Known rows, with every way that one mark hangs from another
(j_833 j_655): [ 0.36 -0.39 -0.76  0.48 -0.08 -1.26 -0.65 -1.01 -0.64 -0.60 -1.67  0.14
  1.92 -0.87  0.41  1.00 -1.21  1.33  0.76  0.33  1.65  2.59 -1.69]
(j_833 (j_471 (j_481 j_586) (j_633 j_655))): [ 2.75 -1.27  1.30  4.07  0.53 -2.29  1.28 -0.49 -0.74  1.81 -2.64  4.02
 -1.75  3.18 -1.91 -6.27  4.56 -2.63 -1.56 -2.14  1.29 -0.42 -1.66]
(j_920 j_367): [ 1.28  0.06  0.15 -0.43  0.22 -0.87 -1.70 -0.29  0.54  0.22  0.93 -2.06
  0.25  0.52 -1.16 -1.39 -2.35  2.15  0.55  0.69 -0.96 -1.65 -0.11]
(j_471 j_481 (j_633 (j_367 j_920))): [ 1.54 -1.40 -1.71  0.50 -2.08  0.35  2.46 -2.78  3.42  1.90 -1.42 -1.04
 -0.11  1.64 -1.86 -3.73 -1.47 -0.29 -0.79 -3.35  0.25 -0.85 -1.02]
(j_445 j_481): [-0.59  2.01  0.20 -0.14  0.79 -0.18 -0.60 -0.23 -0.33  0.77  0.94 -0.23
 -0.40  0.76  0.69  1.07 -1.09 -0.82 -1.12 -0.19 -0.14 -1.31 -0.61]
(j_471 j_481 (j_633 (j_367 j_920) (j_655 j_363))): [ 1.27 -2.62 -1.42  0.72 -2.34 -0.15  4.75 -0.70  3.03  0.05 -1.13 -1.46
 -0.11  3.64 -0.58 -5.02 -1.90  1.74 -2.21 -4.08  2.73  2.26 -2.71]
(j_445 (j_481 (j_471 j_633) (j_586 j_833))): [ 0.38  1.27 -1.55  1.86  0.74 -2.41 -2.48  2.11 -1.46  4.28 -0.02  5.02
 -0.12  3.65  0.27 -4.31  3.64 -3.32 -2.20 -1.06 -0.92 -5.23 -2.66]
(j_471 j_481 j_633): [ 0.91 -0.77 -0.51  2.31 -1.56  0.00  0.02 -2.02  0.82  2.09 -1.79  0.68
 -1.76  1.66  0.08 -2.85  2.03 -1.50 -1.03 -0.89  2.46 -1.55 -1.44]
(j_445 (j_481 j_586) (j_833 (j_471 j_633) (j_655 j_363))): [-1.68  0.67 -1.26  0.36  3.56 -4.10 -2.28  2.20 -2.96 -0.76 -0.84  4.35
  2.61  1.81  3.12 -2.26  1.72  0.55 -1.91  2.98  3.21  0.34 -2.72]
(j_586 j_481 (j_833 j_471)): [-2.47  3.16  0.29 -0.50 -1.10  0.14 -3.43  1.82 -1.06  3.02  1.47  6.23
  0.34  2.25 -1.62 -0.76  3.12 -1.64 -2.88 -1.59 -1.48 -0.33 -2.78]
(j_481 (j_586 j_833)): [-0.81  1.88 -0.49  2.26  0.99 -2.48 -2.65  1.74 -1.75  1.61  0.08  3.75
  0.31  1.05 -0.77 -3.05  3.57 -1.14  0.73 -0.65 -2.38 -0.75 -1.82]
(j_833 (j_471 (j_481 j_586)) (j_655 j_363)): [ 1.13  0.12  0.62  1.80  2.99 -3.08 -1.12 -0.89 -1.95  2.49 -1.51  4.96
  2.14  1.75 -1.38 -1.95  2.82 -1.16 -0.76  1.24  2.67  3.10 -3.51]
(j_367 j_920): [ 0.00  0.36 -1.56 -1.31 -0.80  0.96  0.96 -0.90  0.31  0.71 -1.06 -0.33
  1.19 -0.72 -0.49 -0.37 -1.65  0.62 -0.40 -0.62 -1.43  0.54  0.47]
(j_363 j_655): [ 0.24  1.11 -0.07  1.35 -0.33  1.54  0.46 -0.54  0.26 -0.80 -0.39 -0.35
  0.53 -1.59 -0.30 -0.58  1.39  1.75 -0.75 -0.25  1.62  1.32 -1.77]
(j_586 (j_481 (j_471 (j_633 (j_367 j_920) j_655))) j_833): [ 0.22 -0.69 -2.16  0.03 -4.42  0.09  1.50  2.33  2.23  2.81 -0.16  2.86
  0.38  4.59 -1.85 -5.42  0.03  0.10 -3.86 -6.70 -1.30 -0.72 -3.96]
(j_655 j_363): [-1.04 -0.56 -0.31 -0.86  0.72 -0.51  0.56  1.10 -0.08 -0.12  1.00  0.53
  0.59  1.14  1.20 -0.02  0.00  0.94 -0.93  1.34  2.31  1.51 -0.92]
(j_833 (j_471 j_633) j_655): [ 1.09 -2.32 -0.91 -0.23 -0.58 -1.33  0.11 -1.48 -0.81 -0.34 -2.66  3.06
  2.04  0.20  0.03 -0.87 -0.36  0.33 -1.07  0.82  3.42  1.31 -1.38]
(j_833 j_471 (j_655 j_363)): [-0.05 -1.11 -0.08 -1.79  1.44 -1.02 -0.03  0.20 -1.42 -0.65 -0.64  2.95
  3.37  0.54  0.35  1.19 -0.89  1.31 -1.43  2.05  3.64  4.06 -2.16]
(j_586 j_481 j_833): [-2.79  3.38 -0.39  0.74 -2.02 -0.43 -3.58  1.79 -0.57  2.82  1.29  4.04
 -0.39  1.82 -0.13 -1.05  2.64 -0.79 -1.82 -2.10 -1.38 -0.21 -3.33]
(j_633 (j_655 j_363)): [-0.15 -1.30  0.38  0.37 -0.26 -0.51  2.25  2.18 -0.54 -1.86  0.29 -0.39
 -0.02  2.14  1.19 -1.44 -0.20  2.02 -1.53 -0.63  2.62  3.19 -1.81]
(j_586 j_833): [-1.40  1.64 -0.59  0.25 -0.99  0.09 -1.90  1.33 -1.02  0.60  0.70  1.79
  0.37  1.04  0.08 -0.68  1.43 -0.17 -0.44 -1.03 -0.94 -0.21 -1.60]
(j_481 (j_471 (j_633 j_655)) j_586): [ 2.95 -3.15 -0.42  2.94 -0.03 -2.48  1.83  2.08 -0.57  1.64 -2.22  2.56
 -0.86  2.77 -0.43 -5.90  3.14 -1.46 -1.37 -1.77  0.66 -1.76 -1.19]

Rows
[-1.76  1.04 -1.38  0.59 -2.36 -1.51 -3.45  0.34 -1.25  2.44 -1.35  6.98
  1.56  2.01 -0.22 -1.88  2.30 -0.36 -2.67 -1.22  2.07  1.03 -4.95]
(j_586 j_481 (j_833 (j_471 j_633) j_655))
[-0.76  0.90 -0.07  1.85  1.53 -3.39 -0.14  3.30 -2.45  0.88  0.13  6.05
  0.55  5.02  0.76 -5.35  3.21 -1.06 -3.61 -1.12  1.79 -0.16 -3.62]
(j_445 (j_481 (j_586 (j_833 (j_471 (j_633 (j_655 j_363)))))))
[ 0.02 -1.68  0.59  0.46 -0.26 -0.15  2.50  2.42  1.03 -2.67  0.55  0.52
 -0.46  4.63  0.37 -4.56  1.27  1.10 -3.06 -2.06  3.45  1.29 -2.41]
(j_445 (j_833 (j_471 j_481 (j_633 j_367 (j_655 j_363)))))
[ 0.51 -1.49  0.38  1.22 -1.57 -0.52  2.15  1.45  1.03  0.18  0.61  3.05
 -0.33  5.99 -1.56 -5.32  1.74 -0.02 -3.47 -3.93  3.31  1.44 -4.22]
(j_586 (j_833 (j_471 j_481 (j_633 j_367 (j_655 j_363)))))
[ 1.47 -0.46 -0.32  4.14  0.64 -2.49 -0.76 -1.51  0.06  3.14 -2.19  2.68
 -1.87  1.80 -0.57 -5.15  4.23 -2.51  0.24 -0.50  0.86 -2.15 -1.69]
(j_471 (j_481 j_586) j_633)
[-1.99  2.77 -0.18 -0.16 -1.26 -0.97 -4.03  0.79 -1.62  2.40 -0.15  6.34
  2.30  1.31 -1.29  0.13  1.65 -0.24 -2.32 -1.38  0.15  2.17 -4.64]
(j_586 j_481 (j_833 j_471 j_655))
[ 1.34 -1.67 -0.55  2.54  1.83 -3.70 -0.76 -1.38 -1.43  2.53 -2.83  5.56
  1.47  2.37 -0.34 -3.99  3.43 -1.18 -1.27  1.43  4.64  1.95 -3.55]
(j_833 (j_471 (j_481 j_586) j_633) (j_655 j_363))
[ 1.47 -1.74 -0.10  4.61  0.28 -3.21  1.52  0.52 -0.38  1.41 -1.84  2.35
 -1.71  3.82  0.60 -6.60  3.91 -0.60 -1.39 -1.15  3.55  1.18 -3.49]
(j_471 (j_481 j_586) (j_633 (j_655 j_363)))
[ 0.76 -2.33 -2.40 -1.14 -1.60 -0.21  2.99 -1.35  3.26  0.05 -0.99 -1.20
  1.10  0.50 -0.99 -2.85 -3.03  1.19 -0.19 -2.25 -0.39 -0.33  0.38]
(j_471 (j_633 (j_367 j_920)))
[ 0.07 -0.01 -1.74  0.80  1.54 -3.13 -2.63  2.78 -2.68  2.74 -0.78  5.48
  3.15  2.56  0.16 -2.22  2.89 -0.23 -0.86  0.78  1.17  1.45 -4.56]
(j_481 j_471 (j_586 (j_833 (j_655 j_363))))
[ 0.19  3.02 -0.35  1.27  1.90 -1.79 -3.12  2.38 -1.96  4.26  1.08  4.39
  0.50  3.12 -0.68 -2.08  3.21 -3.26 -1.76 -1.17 -2.89 -4.10 -2.26]
(j_445 (j_481 j_471 (j_586 j_833)))
[-1.35  2.33 -0.61 -0.01 -2.08  0.49 -3.35  2.72 -0.58  4.64  1.40  4.92
 -0.20  3.27 -0.97 -1.14  3.38 -2.09 -3.20 -2.22 -1.45 -2.05 -3.48]
(j_586 (j_481 j_471) j_833)
[-0.02 -0.02 -0.67  4.81 -0.74 -3.16 -0.17  1.92 -1.47  1.92 -1.32  4.17
 -1.38  4.85  0.63 -7.47  5.49 -0.84 -1.71 -2.24  2.55  0.81 -5.02]
(j_471 (j_481 (j_586 j_833)) (j_633 (j_655 j_363)))
[ 2.05 -1.09 -1.66  2.34  0.00 -2.18  1.72 -2.31  2.64  3.01 -1.82  0.84
 -0.04  1.65 -2.44 -6.09  0.57 -1.42  0.33 -3.03 -1.32 -1.08 -0.91]
(j_471 (j_481 j_586) (j_633 (j_367 j_920)))
[ 0.99  0.58 -0.39  5.66 -1.51 -2.71 -0.70  0.89 -1.24  2.12 -2.34  3.57
 -2.12  3.73 -0.57 -7.25  5.55 -1.80 -0.99 -3.66  0.35 -0.72 -4.17]
(j_471 (j_481 (j_586 j_833)) (j_633 j_655))
[ 1.61 -1.45 -1.12  3.13 -0.90 -2.38  0.06  3.34 -1.55  2.22 -1.80  4.49
 -0.51  4.08 -0.30 -6.70  4.45 -1.77 -1.82 -2.88 -0.35 -2.00 -2.70]
(j_481 (j_471 (j_633 j_655)) (j_586 j_833))
[ 1.24 -2.05  0.68  1.47 -0.93 -0.06  2.55  0.18 -0.31  0.40 -1.31  2.50
 -1.02  4.05 -0.14 -3.91  2.23 -0.59 -3.80 -1.12  5.07  1.40 -2.72]
(j_833 (j_471 j_481 (j_633 (j_655 j_363))))
[ 2.83 -3.34 -0.82  1.36  1.21 -2.99  1.36  1.06  2.07  2.25 -0.32  2.35
  0.24  2.81 -1.81 -5.17  1.21 -1.57 -0.04 -1.39 -0.35 -3.02  0.01]
(j_481 (j_471 (j_633 j_367)) j_586)
[-1.46  0.94 -1.47  1.75  1.52 -4.17 -2.83  1.83 -2.80  0.93 -0.71  4.46
  2.95  1.39  0.95 -2.11  2.36  0.94  0.64  1.00  1.34  3.32 -4.45]
(j_481 (j_586 (j_833 (j_655 j_363))))
[ 1.29 -0.71 -1.02 -0.34 -0.19  0.02  0.38  0.39  0.31  2.64 -0.12  1.22
 -0.64  2.61  0.98 -1.24  0.28 -2.08 -3.08 -0.27  1.48 -4.41 -0.92]
(j_445 (j_481 (j_471 j_633)))
[ 0.00  1.33 -0.16  1.24  1.66 -3.10 -3.22  0.86 -3.00  1.33 -1.46  6.15
  2.96  0.71 -1.67 -1.80  2.70 -0.88  0.23  0.04 -1.03  1.75 -2.87]
(j_481 (j_586 (j_833 j_471 j_655)))
[ 2.22 -1.11 -0.27  3.35  1.15 -3.18 -1.27 -2.46 -1.24  2.81 -3.65  5.07
  1.00  1.28 -1.49 -3.90  3.38 -2.15 -0.46  0.15  2.43  0.52 -2.80]
(j_833 (j_471 (j_481 j_586) j_633) j_655)
[ 1.87 -1.40  0.04  3.45 -2.64 -0.23  1.92 -0.99  0.39  0.58 -2.27 -0.24
 -2.44  2.41  0.17 -4.20  1.87 -0.64 -1.57 -2.91  2.88  0.01 -2.38]
(j_471 j_481 (j_633 j_655))
[-0.71 -1.62 -1.00  0.66 -2.98 -1.26  1.09  4.38  1.92  1.93  1.74  3.91
 -0.15  6.52 -0.21 -5.09  1.68  0.67 -4.31 -4.59  2.44  0.22 -5.36]
(j_586 (j_481 (j_471 (j_633 j_367 (j_655 j_363)))) j_833)
[ 0.17 -2.87 -1.26 -1.12  0.44 -1.79  0.66 -0.21 -0.89 -0.55 -1.77  3.42
  2.82  1.15  1.28 -0.92 -0.35  1.29 -1.83  2.02  5.55  2.90 -2.41]
(j_833 (j_471 j_633) (j_655 j_363))
[ 0.59 -2.87 -1.86 -1.05 -2.90 -0.43  3.71  2.33  3.19  2.13  0.17  1.59
  0.73  4.75 -0.66 -4.69 -1.44  1.42 -4.42 -4.20  2.01  1.03 -3.20]
(j_586 (j_481 (j_471 (j_633 (j_367 j_920) (j_655 j_363)))))
[ 0.57 -3.79 -0.89 -1.53  0.76 -2.27  2.03 -0.33  1.38 -1.40 -0.54  2.35
  3.33  2.06 -0.18 -1.61 -2.30  2.08 -1.14  0.38  4.81  3.17 -2.32]
(j_833 (j_471 (j_633 j_367)) (j_655 j_363))
[-2.88  2.21 -0.46 -0.88 -0.46 -1.43 -3.50  1.95 -2.02  2.19  0.82  6.87
  2.89  2.58 -0.12  0.25  1.81  0.63 -3.19  0.03  2.44  3.64 -5.70]
(j_586 j_481 (j_833 j_471 (j_655 j_363)))
[ 1.02 -3.72 -1.01 -2.04 -0.71 -0.32  5.27  0.99  2.18 -1.75 -0.40  0.73
  1.98  2.88 -1.16 -3.97 -2.87  2.15 -2.82 -2.60  2.30  2.86 -0.69]
(j_833 (j_471 (j_633 (j_367 j_920) (j_655 j_363))))
[-0.11 -1.47 -0.70 -0.83  0.16 -0.61  2.50  4.80  1.22 -2.05  1.87 -1.30
  0.24  5.15  2.74 -3.06 -1.14  1.69 -3.98 -1.88  2.85 -1.55 -2.28]
(j_445 (j_481 (j_471 (j_633 j_367 (j_655 j_363)))) j_833)
